Every row comes from one small tree of marks. Brackets hold a mark, then the marks that hang from it, in alphabetical order. Every link used is in the known rows. Which tree was each row made from?
Known rows
[nufuf fisi [supugi famul geguv kibus]]: [-0.02  0.38  0.41 -0.22  0.42  0.32  0.36 -0.71 -0.09 -0.80  0.29  0.16
 -0.28 -0.27 -0.23 -0.44 -0.33  0.43 -0.07  0.44 -0.13 -0.21 -0.13 -0.25
 -0.12]
[famul [supugi geguv]]: [-0.01  0.52  0.08 -0.41  0.12 -0.06  0.07 -0.16  0.26 -0.28  0.04  0.17
  0.04 -0.03 -0.02 -0.24  0.13  0.15 -0.22  0.35 -0.36 -0.32 -0.11 -0.30
  0.18]
[supugi famul geguv kibus tinab]: [ 0.44  0.25  0.53 -0.61  0.36  0.08  0.30 -0.38 -0.34 -0.37  0.38  0.27
 -0.10  0.20 -0.44 -0.55 -0.02  0.31 -0.30  0.63 -0.26 -0.12  0.25  0.00
 -0.11]
[famul [supugi kibus]]: [-0.15  0.17  0.05 -0.44  0.20  0.00 -0.03 -0.24  0.20 -0.27  0.44  0.14
 -0.20  0.22  0.04  0.07 -0.09  0.31  0.02  0.35  0.05 -0.18 -0.32 -0.47
  0.06]
[lurak [famul [supugi kibus]] paka]: [ 0.01  0.26  0.36 -0.45  0.29  0.00 -0.56 -0.35  0.27 -0.33  0.32  0.27
  0.20  0.53  0.21  0.23  0.07  0.42  0.21  0.57  0.01 -0.34 -0.05 -0.47
 -0.20]
[didep [supugi kibus]]: [-0.20 -0.19 -0.03 -0.28  0.02  0.09  0.20  0.00  0.16 -0.31  0.36  0.28
 -0.15  0.07  0.20 -0.22 -0.28  0.39  0.29  0.10 -0.01 -0.35 -0.29 -0.29
  0.24]
[nufuf fisi [supugi famul geguv tinab]]: [ 0.17  0.61  0.52 -0.07  0.35  0.07  0.38 -0.60 -0.07 -0.45  0.02  0.34
 -0.08 -0.22 -0.51 -0.71 -0.09  0.17 -0.17  0.37 -0.25 -0.10 -0.30  0.06
 -0.10]
[famul [supugi geguv kibus [tinab pomi]]]: [ 0.32  0.49  0.28 -0.62  0.16 -0.15  0.37 -0.03 -0.04 -0.32  0.22  0.24
  0.29  0.04 -0.49 -0.59  0.05  0.40 -0.27  0.60 -0.25 -0.49 -0.09 -0.49
 -0.20]
[nufuf [supugi geguv kibus]]: [-0.10  0.12  0.11 -0.44  0.24  0.25  0.54 -0.37 -0.24 -0.66  0.09  0.15
 -0.31 -0.47  0.03 -0.06 -0.17  0.39  0.12  0.38 -0.28 -0.19 -0.11 -0.32
  0.01]
[famul supugi]: [-0.17  0.23  0.00 -0.19  0.14 -0.12 -0.17 -0.16  0.39 -0.05  0.19  0.16
 -0.11  0.15  0.05  0.02  0.05  0.12 -0.03  0.23 -0.06 -0.18 -0.38 -0.34
  0.22]
[fonuz [supugi tinab]]: [ 0.05  0.01  0.02 -0.20  0.05 -0.11  0.07 -0.34  0.21  0.10 -0.21  0.35
 -0.10  0.34 -0.25 -0.20  0.01 -0.02 -0.26  0.15 -0.14  0.13 -0.46 -0.07
  0.19]
[famul [supugi kibus tinab]]: [ 0.04  0.37  0.21 -0.52  0.17 -0.15  0.13 -0.16  0.03 -0.17  0.42  0.30
 -0.06  0.33 -0.19 -0.12 -0.06  0.19 -0.10  0.41  0.04 -0.12 -0.38 -0.29
 -0.10]
[lurak [famul supugi] paka]: [ 0.00  0.33  0.30 -0.22  0.24 -0.07 -0.70 -0.30  0.44 -0.13  0.09  0.27
  0.30  0.43  0.23  0.16  0.26  0.22  0.18  0.48 -0.08 -0.31 -0.13 -0.35
 -0.04]
[fonuz [supugi famul geguv [tinab pomi]]]: [ 0.56  0.22  0.43 -0.30  0.21 -0.05  0.18 -0.47  0.21 -0.11 -0.14  0.34
  0.25  0.23 -0.66 -0.90  0.16  0.22 -0.50  0.53 -0.41 -0.19  0.00 -0.17
  0.05]
[tinab [pomi runag]]: [ 0.17 -0.31 -0.10  0.25  0.28  0.07 -0.09  0.16  0.28  0.27  0.17 -0.24
 -0.11 -0.31 -0.31 -0.45  0.16  0.43 -0.04  0.17  0.12 -0.17 -0.02 -0.28
  0.26]
[runag pomi]: [-0.13 -0.27  0.08 -0.21  0.30 -0.02 -0.26  0.21  0.22  0.15  0.08  0.03
 -0.14  0.00 -0.13  0.00  0.14  0.36  0.08  0.09 -0.05 -0.23 -0.09 -0.23
  0.25]
[lurak [famul supugi]]: [ 0.05  0.24  0.09  0.00  0.38  0.00 -0.41 -0.41  0.69 -0.04  0.18  0.31
  0.01  0.31  0.28 -0.09  0.18  0.20  0.00  0.28 -0.01 -0.12 -0.19 -0.25
  0.01]
[lurak paka]: [-0.22 -0.06  0.16 -0.31  0.01 -0.11 -0.40 -0.02 -0.13 -0.09 -0.03 -0.01
  0.01  0.11 -0.01  0.28  0.14  0.19  0.24  0.31 -0.13 -0.29 -0.15 -0.29
  0.30]
[nufuf fisi supugi]: [-0.44  0.16 -0.01  0.24  0.21  0.08  0.14 -0.41  0.16 -0.31 -0.03  0.12
 -0.33 -0.38 -0.04 -0.03 -0.21  0.19  0.20 -0.02  0.04 -0.08 -0.66 -0.26
  0.17]
[nufuf fisi [supugi geguv tinab]]: [-0.07  0.57  0.18 -0.07  0.19  0.01  0.53 -0.33 -0.17 -0.38 -0.22  0.30
 -0.06 -0.40 -0.39 -0.51 -0.13  0.14 -0.11  0.17 -0.27 -0.16 -0.51 -0.06
 -0.05]
[lurak [famul [supugi geguv tinab]] paka]: [ 0.34  0.78  0.49 -0.53  0.24 -0.20 -0.30 -0.24  0.13 -0.19 -0.09  0.43
  0.59  0.40 -0.09 -0.29  0.32  0.20 -0.14  0.62 -0.39 -0.39  0.03 -0.15
 -0.26]
[supugi famul tinab]: [ 0.27  0.05  0.41 -0.21  0.29 -0.08 -0.12 -0.33 -0.01  0.06  0.30  0.27
 -0.16  0.29 -0.34 -0.40  0.12  0.09 -0.12  0.40 -0.06  0.05 -0.08  0.10
  0.13]
[nise kibus]: [-0.16 -0.41 -0.10 -0.21  0.13  0.16 -0.07 -0.13  0.00 -0.07  0.39  0.12
 -0.18  0.00  0.20  0.03  0.25  0.40 -0.18  0.12 -0.05 -0.17 -0.39 -0.34
  0.04]
[fisi [nufuf supugi]]: [-0.08 -0.17 -0.04 -0.09  0.16  0.01  0.03 -0.37  0.12  0.05  0.05  0.42
 -0.51 -0.37 -0.01  0.25 -0.02  0.07  0.39 -0.03  0.03 -0.28 -0.69 -0.39
  0.21]
[tinab pomi]: [-0.04 -0.29 -0.02  0.02  0.13 -0.04 -0.10 -0.06  0.16  0.01  0.08 -0.02
 -0.10 -0.14 -0.18 -0.23  0.15  0.33  0.11  0.21 -0.06 -0.33 -0.19 -0.45
  0.30]

Which tree is each row?
[ 0.26  0.07  0.42 -0.55  0.36  0.23  0.14 -0.48 -0.16 -0.51  0.40  0.07
 -0.22  0.06 -0.18 -0.37 -0.01  0.41 -0.20  0.58 -0.27 -0.19  0.33 -0.21
  0.07] -> [supugi famul geguv kibus]
[ 0.19  0.65  0.26 -0.74  0.18 -0.10  0.37 -0.14 -0.11 -0.37  0.23  0.31
  0.08  0.18 -0.28 -0.38 -0.03  0.23 -0.29  0.52 -0.28 -0.25 -0.13 -0.27
 -0.16] -> [famul [supugi geguv kibus tinab]]
[ 0.07  0.09  0.04 -0.32  0.15  0.07  0.27 -0.35 -0.05 -0.15 -0.11  0.42
 -0.38 -0.52 -0.07  0.03  0.06  0.12  0.16  0.09 -0.30 -0.41 -0.47 -0.37
  0.18] -> [fisi [nufuf [supugi geguv]]]
[-0.08  0.16  0.21  0.02  0.22 -0.01  0.42 -0.30 -0.17 -0.34  0.16  0.19
 -0.10 -0.30 -0.51 -0.42 -0.24  0.45  0.19  0.24  0.18 -0.25 -0.67 -0.48
 -0.23] -> [nufuf fisi [supugi kibus [tinab pomi]]]
[ 0.18 -0.21  0.30 -0.35  0.34  0.18  0.04 -0.65  0.03 -0.21  0.52  0.46
 -0.61 -0.13 -0.12  0.12 -0.16  0.28  0.33  0.32  0.13 -0.22 -0.44 -0.39
 -0.02] -> [fisi [nufuf [supugi famul kibus]]]
[ 0.18 -0.17  0.09 -0.31  0.09 -0.07  0.25 -0.30  0.05 -0.09  0.03  0.30
  0.02  0.29 -0.46 -0.35 -0.07  0.34 -0.21  0.31  0.00 -0.11 -0.36 -0.47
 -0.03] -> [fonuz [supugi kibus [tinab pomi]]]
[ 0.15 -0.13  0.26 -0.12  0.32  0.07 -0.14 -0.62  0.21 -0.01  0.30  0.47
 -0.54 -0.21 -0.08  0.05  0.00  0.10  0.31  0.19  0.05 -0.20 -0.51 -0.24
  0.16] -> [fisi [nufuf [supugi famul]]]
[ 0.27  0.20  0.21 -0.63  0.20  0.01  0.55 -0.32 -0.37 -0.27  0.10  0.56
 -0.31 -0.34 -0.35 -0.12 -0.10  0.21  0.09  0.26 -0.18 -0.38 -0.44 -0.32
 -0.17] -> [fisi [nufuf [supugi geguv kibus tinab]]]
[ 0.03 -0.12  0.35 -0.25  0.41  0.27  0.16 -0.62 -0.01 -0.49  0.47  0.20
 -0.47 -0.12 -0.01  0.03 -0.22  0.39  0.27  0.49  0.04  0.01 -0.18 -0.24
 -0.01] -> [nufuf [supugi famul kibus]]
[-0.27  0.33  0.10 -0.21  0.26  0.25  0.53 -0.46 -0.19 -0.74  0.04  0.12
 -0.27 -0.44 -0.11 -0.23 -0.31  0.43  0.02  0.21 -0.14 -0.25 -0.35 -0.35
 -0.05] -> [nufuf fisi [supugi geguv kibus]]
[ 0.02  0.31  0.49 -0.11  0.39  0.12  0.30 -0.65 -0.13 -0.42  0.44  0.29
 -0.29  0.02 -0.42 -0.40 -0.32  0.32  0.09  0.38  0.17  0.02 -0.45 -0.10
 -0.23] -> [nufuf fisi [supugi famul kibus tinab]]
[ 0.52  0.55  0.15 -0.15  0.23 -0.10  0.24  0.18  0.28  0.13  0.09  0.03
  0.36 -0.20 -0.61 -0.91  0.25  0.33 -0.44  0.43 -0.13 -0.33 -0.04 -0.16
 -0.07] -> [famul [supugi geguv [tinab [pomi runag]]]]
[-0.27  0.35  0.12  0.15  0.20 -0.07  0.29 -0.33 -0.04 -0.16 -0.07  0.30
 -0.20 -0.23 -0.31 -0.25 -0.16  0.11  0.12  0.03  0.05 -0.01 -0.75 -0.12
  0.02] -> [nufuf fisi [supugi tinab]]
[-0.26  0.41  0.05  0.01  0.22  0.14  0.36 -0.40 -0.01 -0.53 -0.19  0.10
 -0.19 -0.54 -0.12 -0.29 -0.14  0.23  0.00  0.09 -0.29 -0.23 -0.41 -0.22
  0.12] -> [nufuf fisi [supugi geguv]]
[-0.41  0.07  0.04 -0.01  0.27  0.21  0.28 -0.44 -0.02 -0.52  0.20  0.09
 -0.42 -0.27 -0.06  0.04 -0.35  0.39  0.24  0.13  0.15 -0.10 -0.57 -0.42
  0.01] -> [nufuf fisi [supugi kibus]]
[ 0.39 -0.09  0.42 -0.27  0.13 -0.03  0.19 -0.09  0.15 -0.19  0.58  0.40
  0.17  0.23 -0.38 -0.89 -0.15  0.48  0.18  0.43  0.03 -0.41 -0.14 -0.23
 -0.03] -> [didep [supugi famul kibus [tinab pomi]]]
[ 0.18  0.24  0.21 -0.42  0.15 -0.21  0.13 -0.05  0.11 -0.09  0.39  0.24
  0.12  0.21 -0.42 -0.35  0.00  0.38 -0.06  0.48  0.06 -0.36 -0.38 -0.51
 -0.16] -> [famul [supugi kibus [tinab pomi]]]
[ 0.16  0.24  0.45  0.25  0.35 -0.04  0.12 -0.51  0.13 -0.18  0.18  0.25
 -0.02 -0.19 -0.61 -0.69 -0.09  0.28  0.07  0.32  0.11 -0.17 -0.53 -0.19
 -0.10] -> [nufuf fisi [supugi famul [tinab pomi]]]
[ 0.19  0.21  0.22 -0.63  0.20  0.02  0.42 -0.13 -0.44 -0.34  0.13  0.20
 -0.08  0.02 -0.33 -0.34  0.01  0.28 -0.25  0.43 -0.30 -0.18  0.04 -0.14
 -0.03] -> [supugi geguv kibus tinab]
[ 0.56  0.20  0.50 -0.30  0.29 -0.08  0.15 -0.20 -0.08 -0.11  0.15  0.17
  0.19 -0.01 -0.61 -0.89  0.25  0.29 -0.29  0.58 -0.34 -0.30  0.21 -0.10
  0.02] -> [supugi famul geguv [tinab pomi]]
[ 0.05  0.48  0.21  0.07  0.19 -0.05  0.52 -0.23 -0.09 -0.34 -0.23  0.18
  0.14 -0.53 -0.58 -0.73 -0.02  0.30 -0.09  0.22 -0.24 -0.38 -0.49 -0.29
 -0.09] -> [nufuf fisi [supugi geguv [tinab pomi]]]
[ 0.20  0.12  0.43 -0.10  0.34  0.03  0.18 -0.52  0.02 -0.11  0.23  0.36
 -0.27 -0.10 -0.23 -0.30 -0.04  0.09  0.15  0.43 -0.05  0.12 -0.35  0.06
  0.02] -> [nufuf [supugi famul tinab]]
[ 0.38  0.29  0.07  0.09  0.25 -0.16  0.00  0.22  0.41  0.40  0.25  0.04
  0.21 -0.03 -0.55 -0.68  0.17  0.30 -0.22  0.31  0.17 -0.17 -0.25 -0.21
 -0.01] -> [famul [supugi [tinab [pomi runag]]]]
[ 0.03  0.37  0.43  0.15  0.35  0.04  0.15 -0.58  0.05 -0.22  0.17  0.33
 -0.23 -0.07 -0.41 -0.49 -0.18  0.13  0.05  0.23  0.04  0.03 -0.53  0.05
 -0.07] -> [nufuf fisi [supugi famul tinab]]
[-0.04  0.07  0.04 -0.50  0.01  0.14  0.43  0.00  0.00 -0.53  0.18  0.28
  0.04 -0.07  0.14 -0.48 -0.23  0.42  0.09  0.22 -0.32 -0.47 -0.02 -0.27
  0.15] -> [didep [supugi geguv kibus]]
[ 0.18  0.69  0.21 -0.49  0.13 -0.19  0.20 -0.09  0.09 -0.13  0.01  0.33
  0.19  0.12 -0.27 -0.45  0.14  0.04 -0.34  0.39 -0.38 -0.24 -0.20 -0.15
  0.02] -> [famul [supugi geguv tinab]]
[-0.01  0.45  0.38  0.00  0.37  0.22  0.22 -0.66  0.09 -0.58  0.05  0.16
 -0.20 -0.34 -0.22 -0.50 -0.13  0.25 -0.10  0.31 -0.24 -0.16 -0.23 -0.12
  0.05] -> [nufuf fisi [supugi famul geguv]]
[-0.07  0.51  0.25 -0.30  0.22  0.10  0.66 -0.39 -0.38 -0.61  0.00  0.27
 -0.14 -0.30 -0.40 -0.42 -0.28  0.31 -0.09  0.27 -0.17 -0.18 -0.42 -0.18
 -0.21] -> [nufuf fisi [supugi geguv kibus tinab]]
[-0.23  0.23  0.16 -0.09  0.26  0.05  0.42 -0.40 -0.24 -0.40  0.18  0.27
 -0.26 -0.17 -0.31 -0.18 -0.36  0.25  0.12  0.18  0.15 -0.02 -0.69 -0.22
 -0.14] -> [nufuf fisi [supugi kibus tinab]]
[ 0.24 -0.11  0.10 -0.10  0.12 -0.22  0.18 -0.18  0.03  0.22  0.01  0.50
 -0.22 -0.40 -0.46 -0.19  0.09  0.15  0.32  0.11  0.04 -0.42 -0.79 -0.44
  0.03] -> [fisi [nufuf [supugi [tinab pomi]]]]
[ 0.30  0.09  0.26 -0.52  0.16 -0.07  0.45 -0.02 -0.36 -0.28  0.12  0.15
  0.13 -0.11 -0.52 -0.57  0.08  0.44 -0.19  0.52 -0.26 -0.41  0.08 -0.38
 -0.10] -> [supugi geguv kibus [tinab pomi]]
[ 0.64 -0.15  0.37 -0.11  0.48  0.12  0.06 -0.08  0.00  0.15  0.65 -0.01
 -0.05  0.07 -0.69 -0.80  0.05  0.55 -0.17  0.54  0.27 -0.06  0.17 -0.11
 -0.13] -> [supugi famul kibus [tinab [pomi runag]]]
[ 0.33  0.39  0.44 -0.19  0.21 -0.28 -0.56 -0.11  0.35  0.07  0.04  0.34
  0.62  0.44 -0.26 -0.31  0.36  0.31  0.13  0.58 -0.05 -0.45 -0.21 -0.41
 -0.25] -> [lurak [famul [supugi [tinab pomi]]] paka]
[ 0.12  0.17  0.05  0.47  0.32  0.03  0.32 -0.03  0.17  0.13  0.02  0.00
 -0.02 -0.52 -0.64 -0.71 -0.09  0.40  0.03  0.07  0.27 -0.08 -0.56 -0.12
 -0.08] -> [nufuf fisi [supugi [tinab [pomi runag]]]]
